In the rows, 128 means zero.
Known rows, with every way that one mark hangs from another
(J15 J64 J182 J844): [185 100 135 147 164  75 136  77 128 141 133 102 201 130 117 101 102 133
  73 164  76 106 108]
(J15 (J64 J961)): [120 126 113 155 151 107 146  95 146 121 138 117 155 128 137 107  95 127
  81 132  93 123 129]
(J844 (J961 (J64 J15) J182)): [119 108 104 159 130 140 136  97 109  90 117 124 130 179  53  93  73 175
 150 132 150 119 177]
(J961 J64 (J182 J15)): [182 107 115 170  97 140 142 129 101  96 119 126 129 169  73 100 100 156
 153 117 127 122 149]
(J938 J79 (J571 (J844 J961))): [133 122 155 136 154 149 176  80  84 129 103 150 172 220 116 110  61 126
 114 156 128 135 190]
(J525 (J182 J15 (J961 J64))): [212 102  92 147 100 152 177 116 143 119 116 155 139 162  87 106 101 153
 163 122 105 119 119]
(J525 (J182 J15 (J961 J64)) J844): [243  91  89 148 113 162 197  93 133 120 123 166 139 166  71 110  99 145
 180 143 106 117 140]
(J79 (J938 (J571 (J844 J961)))): [150 131 124 132 158 132 169  84 103 144 113 138 182 201 121  94  73 152
 110 167 125 160 190]
(J64 (J15 J182 J844) J961): [118 120 116 133 174  64 158  63 128 106 141 127 180 102 105 113  97 119
 105 160 110  99 133]
(J15 J64 J182): [164 109 128 159 147  86 139  96 139 140 128 105 168 148 120  93 102 133
  74 141  77 102 108]
(J15 J182 (J844 J961)): [161 103 134 124 168  91 142  69 111 127 114 110 176 160 111  94  91 153
 118 175 110 116 136]
(J525 (J182 J961)): [190 117 101 150 117 139 175 105 163 144 118 144 114 152 130 114 101 148
 146 122 100 132 133]
(J844 (J961 J64 J182)): [146  99 109 165 127 149 132 104 105 104 112 108 124 185  73  88  76 178
 149 129 140 138 177]
(J525 J182): [186 120 121 163 119 130 152  95 146 137 128 129 104 144 119 109  88 121
 135 130 107 120 141]
(J15 J182): [157 121 129 160 137  90 143 102 129 137 124 114 132 149 120 100 103 129
 111 134  99 109 121]
(J938 J571): [140 148 138 165 132 134 159 101 113 144 128 147 130 161 124 124  89 118
 121 115 128 120 151]
(J23 (J64 (J15 J182) J961)): [114 130 122 136 149  81 147  92 136 126 133 135 174 118  91 104  80 111
 111 137 122  72 102]
(J79 (J938 J571)): [146 157 127 141 147 119 167 102 122 151 124 141 145 154 127 119  98 127
 105 128 132 137 157]
(J182 J15): [165 140 129 148 107 121 150 124 118 121 117 145 127 166 123 113 112 132
 134 130 112 114 116]
(J961 (J64 J15)): [124 133 109 172 126 119 132 105 123 116 137 137 128 149  70 112  85 130
 128 120 134 106 132]
(J961 (J64 J15) J182): [136 117 106 181 117 127 134 110 116 100 132 126 121 151  58 107  85 151
 140 113 141 116 163]
(J525 (J182 J15 J961)): [208 119 103 133 101 142 188 115 152 127 110 161 130 163 124 113 113 150
 157 129  96 120 118]
(J571 J844): [167 120 125 180 120 119 136 109 117 141 131 125 140 175 128 101  88 131
 117 144 101 147 148]

Rows
[175 112 132 111 148 119 144  86 110 114 113 130 206 174 117 101  98 161
 106 179  97 113 119] => (J182 (J15 J64 (J844 J961)))
[168 104 123 133 121 138 149 110 114  99 103 121 166 193 107  87  98 181
 120 150 105 119 150] => (J844 (J961 (J182 (J15 J64))))
[188  84 120 148 118 139 148 106 103 103 108 118 194 212 107  76  86 182
 115 171  89 141 167] => (J571 (J844 (J961 (J182 (J15 J64)))))
[198  94 119 133 134 148 170  88 102  99 110 133 164 198  91  90  95 172
 138 170 106 119 171] => (J525 (J844 (J961 (J182 (J15 J64)))))
[137 114 121 133 148 120 143  78 107 100 116 127 156 162  88 107  84 170
 142 162 142 123 177] => (J64 (J15 (J844 (J961 J182))))
[135 115 113 167 138  90 137  94 124 115 134 125 149 143  62  98  89 130
 118 128 118  89 122] => (J961 (J64 (J15 J182)))
[145 124 116 160 144 108 128  86 113 115 142 136 160 131  68 120  86 130
 125 143 134 109 132] => (J961 (J64 (J15 J844)))
[210 100 106 137 142 134 194  64 141 105 139 148 160 131 107 106  93 113
 123 166  84 105 148] => (J525 (J182 (J15 (J64 J961))) J844)
[123 100 134 152 145 158 173  77  71  92 108 149 181 216  45 105  46 147
 134 145 153 123 225] => (J938 J79 (J571 (J844 (J961 (J64 J15) J182))))
[157 140 139 137 136 104 125  97 117 146 133 146 178 131  88 125  81 119
 123 149 138  87 101] => (J23 (J64 (J15 J844)))
[175 124 107 134 116 125 170 129 147 131 113 150 173 171 136 111 124 164
 109 130  80 118  95] => (J182 (J15 J64) J961)
[123 130 126 124 157 111 141  74 115 114 121 139 162 161 100 114  84 150
 131 168 136 113 145] => (J64 (J15 (J844 J961)))
[150  90 140 159 144 167 168  84  67 106 104 132 174 222  65  97  48 150
 133 143 143 143 223] => (J938 J79 (J571 (J844 (J961 J64 J182))))
[170  90 143 141 127 171 180  96  57  90  96 149 189 232  60  97  61 153
 145 147 139 131 209] => (J938 J79 (J571 (J844 (J961 J64 (J182 J15)))))
[139 109 103 148 150 140 165  82  90 108 119 136 192 198  51  87  58 175
 129 156 149 150 222] => (J79 (J938 (J571 (J844 (J961 (J64 J15) J182)))))
[149 130 157 159 140 137 174  93  90 140 118 151 162 193 121 124  74 102
 104 137 118 131 176] => (J938 J79 (J571 J844))
[154 115 133 124 142 125 130  88 103 120 114 132 181 162  70 105  68 162
 145 162 154 100 147] => (J23 (J64 (J15 (J844 (J961 J182)))))
[154 116 109 130 153  78 168  86 139 132 124 144 183 134 107 118 113 153
 119 151 103 105 114] => (J64 (J15 (J182 J961) J844))
[ 97 129 110 146 156  75 161  82 139 105 135 129 148 120 109 105  96 119
 107 137 111  96 133] => (J64 (J15 J182) J961)
[161 122 124 140 108 131 152 127 114 107 118 136 154 143 102 105  92 137
 145 125 132 106 128] => (J23 (J64 (J961 (J182 J15))))
[169  92 133 124 177  88 138  63 121 130 119 101 211 158 113  87  89 158
  83 183  85 109 123] => (J15 J64 J182 (J844 J961))
[219 104 118 123 128 157 185  70 116 112 113 156 128 186  92  98  85 140
 173 174 116 110 163] => (J525 (J182 J15) (J844 J961))
[188  96 115 134 162  82 159  88 146 148 124 118 212 137 129 106 115 160
  84 156  69 117 101] => (J15 J64 (J182 J961) J844)
